Each row was made from one walk, in order. Every step used is in the known rows, and no mark comes twice. Write each row's walk.
In the rows, zero is written as 128.
Known rows:
tima > vumo > bebo: [ 65 122 167 169 144 103 119 195  96 127 110 159 156 199 147 132 108 105
 181 117  64 142 114 215 137 148 130 132 121 100 111 127 130 162 137 149
 112 176 110 125 119]
lidus > gaven > rolal: [210 136 117 136 121 132 125 170 143 132 150  68  86 174 134 133 131 125
 144 116 102 108 110  83 112 120 165 120 102 130 136 143 116  96 155 145
 135 161 135 134 127]
rolal > lidus > gaven > somano > vumo > bebo: [118 125 132 138 160 105  96 141 140 190 135 153 118 128 144 135 153 101
 130 128 185 153 125 144 143 133 124 115  73 104 140 140 163 158 132 149
 127  99 159 123 112]
bebo > vumo > tima: [106 106 138 173 107 150 163 201 118 140 135 131 143 193 144 128 123 100
 158 104 123 111 160 138 108 113 184 172  89 143 137  97 131 137 116 121
 161 170 120 136 106]
kuvev > somano > vumo: [142 153 154 128 116 120 129 120 112 155 112  69 109  95 118 134 124 139
 121 117 152 136 153 120  95 139  91 152 112 146 128  94  84 151 137 120
 120 109 133 117 137]
rolal > gaven > somano > vumo: [160 212 139 102 148 124 111 138 104 195 134  90 107  78 116 137 154 131
  96 115 100 132 188  47 133 119  82 107 153 144 111 138 142 146  94 150
 146 120 154 163 130]
somano > folu: [ 94 135 141 127 125 133 122 135 121  92 125 115 120 122 125 136 123 118
 127 117 115 120 114 137 137 138 137 127  79 123 128 103  93 135 122 135
 117 120 128 126 145]
rolal > gaven: [143 168 130 115 122 145 117 146 135 132 115  57 152 166 123 141 127 117
 129 106  76 112 159  83  98 129  92 131 144 138 118 140 127 122 124 145
 126 169 134 155 132]
lutud > folu > somano > kuvev: [237 107 117  62 145 128 128  82  91 112 114 123 152 133 132 127 127 120
 143 133  99 144 133  90 152 137 159 111 143 143 116 159  90 119 136  90
 150 115 108 130 134]
lidus > rolal > gaven > somano > folu: [188 168 119 114 128 121 122  75 177 134 119  93 114 102 120 137 160 129
  84 122 152 112 130  65 167 128 116 137 181 119 135 159 157 115  94 147
 114 112 147 166 134]
kigusi > lutud > folu > somano > gaven > lidus > rolal: [232  65  77 111 106 116 110  98 139  98 169 193 140 124  95  93 146 149
 101 176 152 147  74  89 123 133  26 124 198 117 133 146 138  58 118  93
 157 120 113 126 118]
folu > lutud > kigusi: [100 113 124 116 128 156 128 124 119  83 114 145 109 139 142 136 101 127
 138 123 114 112 115 131  98 124 117 111 160 137 107 134  81 106 140 123
 125 128 115 158 155]
lutud > kigusi: [130 116 133 134 121 149 134 153 109 109  99 113 123 157 141 139 118 126
 129 117 127 121 114 160 101 122 120 119 151 160 111 134  72 125 143 132
 131 150 111 149 144]
gaven > somano: [167 163 132 126 158 113 121 177 150 157 128 123 111 115 149 122 143 114
 104 124 103 133 144 100 126 139 166 114 180 127 120 124 140 144 123 152
 129 148 127 153 129]
folu > somano > kuvev: [208 134 144  79 119 124 129  82 101 117 128  90 167 127 105 123 135 121
 125 134 105 135 130 112 126 151 162 107 145 154 110 138  92 136 131 120
 139 118 120 137 132]
kuvev > somano > gaven > rolal > lidus: [125 103 116 133 112  85 129  78 154 112 111  77 132 110 124 108 128 144
  91 133 133 128  88  72 115 134 132 121 152 195 150 120 135  79 131 143
  94 109 141 110 115]
tima > vumo: [105 158 154 161 139 126 124 198  89 103 123 115 155 178 118 127 109 126
 149 116  72 131 123 181 118 146 106 136 123 130 102 120  95 141 135 135
 127 173 116 137 115]
gaven > lidus > rolal: [205 105 138 147 100 127 128 189 153 103 157 103  90 183 120 112 155 109
 102 126 180 125  90 125  92 142  85 139 132 121 131 135 132 110 123 134
 121 155 131 148 110]
rolal > lidus: [105 128 128 138 142 128 132 146 140  91 127  91 147 172 131 117 127 108
 121 115 146 132 111 151 100 143 115 123  94 145 130 133 127 134 135 139
 105 145 134 129 113]
kuvev > somano > gaven > lidus > rolal: [191  72 133 144  60 103 107 134 165 130 118 110 121 133 108 112 151 128
  71 144 193 119  81 104  83 151  62 160 172 153 142 105 122  80 125 126
 117 113 134 135 113]
rolal > lidus > gaven > somano: [192 141 102 136 163 129 102 146 186 153 125 115 131 148 132 123 147 107
 109 127 165 131 119 112 114 139 155 129 113 128 138 139 140 114 142 136
 122 134 152 143 106]
lidus > rolal > gaven > somano > folu > kigusi: [193 174 112  90 106 153 119  56 171 136 128  88  96 111 110 149 158 143
  83 122 188  91 116  90 158 119 141 135 194 131 137 179 171 110  99 132
 140  93 143 159 126]
rolal > lidus > gaven > somano > vumo > tima > bebo: [112  95 134 198 178 120 164 179 112 226 151 136 112 136 142 129 147 126
 139 135 186 127 151 126 143 109 107 141  20 142 139 113 161 154 117 123
 141 140 176 119 103]
lutud > folu > somano > vumo > bebo: [145 114 129  94 153 111 131 131  87 151 118 151 130 129 153 138 122 118
 163 134  90 151 154 121 176 123  99 123 118 107 137 142 134 156 136 101
 148 117 112 107 136]
rolal > lidus > gaven > somano > folu > kigusi > lutud: [153 144  71 113 148 151  84  36 188 119 162 172  96  95  96 122 141 142
 125 147 235 131  71 159 124 123 169 124 116 112 140 148 140 100 127 117
 137  81 148 112 128]
vumo > bebo: [ 81 104 150 144 130 107 124 178 136 137 113 135 134 177 165 135 121  91
 159 118  92 133 121 171 120 141 141 125 120  95 129 125 146 162 145 157
 110 156 115 125 136]
bebo > vumo: [134 151 135 138 107 156 141 183 112 111 130  91 159 183 121 135 121  97
 135 103 129 122 154 128  86 125 158 145  96 140 126 121 122 137 129 125
 141 146 107 136 124]
tima > vumo > somano: [ 79 155 158 154 140 125 136 186 116 103 106 154 160 138 134 122 101 142
 151 126  53 138 147 216 160 143 147 139 147  95 112 123 122 164 153 140
 113 171 116 125 100]
kuvev > somano: [156 129 134 138 119 118 127 125 165 140  92  70 126 133 136 128 119 122
 126 119 127 126 133 119  83 145 136 162 155 140 131 105  93 131 151 124
 105 144 119 126 139]
vumo > somano > gaven > rolal: [ 79 122 136 120 107 106 131 151 122 111 129 143 122  88 149 116 123 156
 101 137  45 121 128 112 169 122 162  99 180 132 141 120 167 121 141 166
 121 128 131 122 112]

Which walk is each row?
[153 111  88 128 164 132 120 131 127 101 146 167 116 146 150 116 113 126
 166 129 108 152 112 138  99 128  83 132 141  92 122 141 115 124 141 110
 132 154 103 118 147]
kigusi > lutud > folu
[ 88 141 107 112 114 154 112  73 126  84 167 148  98 107 100 129 121 146
 145 131 171 122  82 183 108 127 143 127 117 109 125 125 112 128 125 120
 140 102 115 108 150]
somano > folu > kigusi > lutud
[ 96 129 146 170 132 151 184 191  86 138 129  78 178 201 128 140 116 102
 151 110 126 121 166 139  83 110 136 137  55 140 122 132 143 151 132 118
 122 168 108 121 134]
tima > bebo > vumo
[216 155 113 131 144 137  96 179 166 176 126 118 116 139 138 135 143 108
 118 126 124 119 136  99 112 138 160 133 142 111 130 130 120 121 148 141
 137 146 137 154 125]
lidus > gaven > somano
[123 144 107 119 121 156 118 115 128 108 166 124 111 143 113 122 118 140
 150 128 151 124  97 181  65 130 120 127 166 113 118 144 127 132 144 127
 147 135 108 120 138]
folu > kigusi > lutud
[199 175 141  81 140 116 101  87 120 172 117 102 132 103 125 134 158 113
 105 113 108 134 168  48 128 134 159  94 177 158 101 158 139 134  98 153
 131 115 146 173 133]
rolal > gaven > somano > kuvev
[171 152 133 112 114 139 105 181 145 136 135  86 111 161 110 122 146 109
 119 114 104 127 143  62  86 126  94 117 126 151 110 124 125  95 103 143
 132 178 143 153 121]
rolal > gaven > lidus
[102 126 127 111 123 124 117  56 171  89 106 126  98  78 124 133 103 132
 132 129 139 116 130  97 128 146 150 150 120 117 135  93  83 107 127 111
  91  90 128 122 163]
kuvev > somano > folu > lutud
[102  96 155 164  81 110 110 189 115  93 132 195 151 141 106 106 132 152
  93 154 115 133  90 198 162 147  71 136 166 110 124 121 149 110 126 140
 124 135 135 134  76]
tima > vumo > somano > gaven > lidus > rolal
[226 168 118 124 133 124 126 121 179 161 121  73 126 141 132 130 159 122
  84 121 132 111 146  58 126 133  99 141 219 124 127 175 173 121 113 150
 124 142 139 179 120]
lidus > rolal > gaven > somano
[125 113  87 109 157 153  97  49 184  99 108 192  97  91 128 135 127 128
 116 140 203 119  88 108 155 118 164 106 110 135 128 144  94  75 120 116
 114  72 154 148 145]
rolal > lidus > gaven > somano > folu > lutud > kigusi
[155 149  94  98 138 160  93  88 179 127 128 132 104 120 112 139 146 125
 106 128 222 110  89 140 146 125 196 126  87 138 148 145 134 101 129 119
 136  79 153 123 113]
rolal > lidus > gaven > somano > folu > kigusi
[115 126 131 132 104 108 123 161  96 111 149 104 116 123 130 123 130 137
 100 126  56 114 104  74 129 128 128  93 156 168 133 118 139  97 125 164
 136 129 131 134 126]
somano > gaven > rolal
[160 137 104 128 159 128  97 104 186 130 123 135 117 113 120 129 148 113
 106 131 184 129 103 113 153 136 176 125  70 128 143 126 122 107 124 131
 111 101 158 128 122]
rolal > lidus > gaven > somano > folu
[ 83  88 166 196 133 104 192 154  92 209 117  91 111 122 147 134 117 143
 160 125 151 122 168 142 109 116  85 178  66 155 133  77 114 168 128 107
 123 149 143  99 133]
kuvev > somano > vumo > tima > bebo
[ 32 124 151 157 126 145 188 132 117 107 110 135 168 123 135 142 109 126
 152 123 130 128 175 173 165 102 187 138  40 107 136 118 156 169 133 115
  98 133 114  96 136]
tima > bebo > vumo > somano > folu
[ 73 146 139 122 104 152 144 120 141  79 111 153 148 107 128 137 116 122
 135 117 127 130 161 167 168 114 216 141  77 100 141 108 133 153 130 122
 118 110 113 111 124]
bebo > vumo > somano > folu
[148 128 111 105 121  99 139  94 128  98 141  87 165 121 102  99 135 147
  86 149  91 126 102  57 155 130 132  86 162 198 144 140 149  75 123 139
 126 120 138 119 105]
folu > somano > gaven > rolal > lidus
[175 105  99  86 125 130 117 132 103 120 109 144 184 127 130 128 117 134
 110 146  47 120 132  82 151 136  86 121 172 150 138 129 110  90 139 100
 161 120 108 130 127]
lutud > folu > somano > gaven
[107 176 151 112 149 100 102 134 116 215 123 132 111  95 148 144 153 112
 124 117  98 143 179  80 153 121 101 106 163 114 119 143 183 169  98 167
 130 123 148 150 136]
rolal > gaven > somano > vumo > bebo
[ 88 115 164 141 117  95 125 117 120 174  99 109 111 113 146 140 124 118
 149 119 146 146 142 152 113 140 111 154 108 115 134 105 120 176 140 133
 107 110 125 104 142]
kuvev > somano > vumo > bebo
[135 111 109 109 163 104 123  85  97 148 145 195 130 104 140 121 120 135
 183 152 114 174 137 147 153 122  76 118 135  77 127 145 134 153 135 101
 148 120 104  98 149]
kigusi > lutud > folu > somano > vumo > bebo
[157 102  76 103 135 122 111  86 109 108 143 184 181 100 113 110 113 151
 130 164  69 143 115 102 127 134  64 116 194 116 130 131 114  90 137  97
 159 121 102 118 141]
kigusi > lutud > folu > somano > gaven
[ 68 143 133  92 106 158 126 103 145  84 120 149 106  94 135 141 114 149
 130 126 135 108 123 202 173 123 196 133 129  97 141 127 132 151 146 125
 126  98 123 108 126]
vumo > somano > folu > kigusi
[ 81 119 159 164 121 128 146 194  76 159 156 131  96 131 142 130 129 127
 144 112 117 118 152 146 128 122 100 147  75 135 131  84 109 166 113 132
 164 139 145 129 114]
somano > vumo > tima
[125  81 110 164 181 116 195 120  68 177 166 174 127 109 141 113 114 162
 189 156 116 149 160 128 152  97  56 139  92 113 127 121 132 147 117  73
 166 161 122  93 137]
kigusi > lutud > folu > somano > vumo > tima > bebo
[ 64 117 161 147 103 112  95 213  94 107 125 216 154 113 108 107 121 145
 113 149  66 144 120 183 159 142 106 115 145 127 110  91 130 115 120 146
 130 150 133 124  86]
tima > vumo > somano > gaven > lidus
[ 30 129 117 143 118 166 178  72 124  98 150 170 148 104 111 133 103 154
 169 137 184 132 139 221 130  90 190 139  82  87 132 141 170 160 134 101
 122 113 102  76 141]
tima > bebo > vumo > somano > folu > kigusi > lutud
[163 142 103 101 128 145 120  18 174 104 105 148  93  84 127 145 137 144
  88 133 169 100 116  54 168 111 112 119 219 131 118 178 131  83  92 127
 115  81 140 187 158]
lidus > rolal > gaven > somano > folu > lutud > kigusi
[ 62 122 168 137 128 110 119 174  81 154 138 131 118 140 148 142 127 105
 149 114 118 142 139 172 127 136  93 119  75 102 128 116 137 187 130 152
 128 123 129 117 136]
somano > vumo > bebo
[118 109 135 135  86 111 108 120 135 143  91 101 163 113 125 130 118 133
 100 133 108 116 123 113  89 151  98 150 166 158 140  91  98 111 143 132
 117 112 122 125 135]
kuvev > somano > gaven
[  4  99 134 140 126 168 189  71 113  74  93 188 143 100 140 150  87 142
 157 133 150 119 164 171 168  84 179 123  78 115 120 135 127 134 129  99
 100 103 107 114 160]
tima > bebo > vumo > somano > folu > lutud > kigusi
[ 54  95 170 193 145 120 190 208  52 187 151 113 117 145 149 134 122 132
 160 120 117 116 165 154 124 110  71 143  29 139 126  95 134 179 114 126
 145 160 146 113 127]
somano > vumo > tima > bebo
[135 137 123 132 153 108 148 139 142  85 146  70  98 160 137 108 134 123
 120 113 129 134  98  95 122 124 158  99 113 165 132 150 150 110 127 153
 101 154 139 122 113]
gaven > rolal > lidus
[220 105  97  77 154 121 122  36 102 103 146 164 151 106 118 111 125 136
 160 150 122 166 117 110 125 136 129 107 166 119 107 162  95 116 132  90
 147 116 103 119 146]
kigusi > lutud > folu > somano > kuvev
[ 47 131 140 127 108 176 182 113 113 106 116 129 148 130 125 150 106 140
 151 121 164 110 158 204 157  93 210 142  61 115 141 139 167 161 140  99
 123 110 110  88 129]
tima > bebo > vumo > somano > folu > kigusi
[ 55 138 111 106 116 151 120  56 157  78 146 190 101  64 122 124 112 165
 145 143 156 131 105 221 148 119 177 127 150  70 132 128 143 149 144 121
 125  99 117  96 137]
vumo > somano > folu > kigusi > lutud
[140  95 136 131  78 104  93 155 146 146 110 128 125 109 114 112 137 122
  89 139 135 130 110  89  80 146  97 137 150 171 133  75  99  85 121 131
 123 124 133 124 124]
kuvev > somano > gaven > lidus
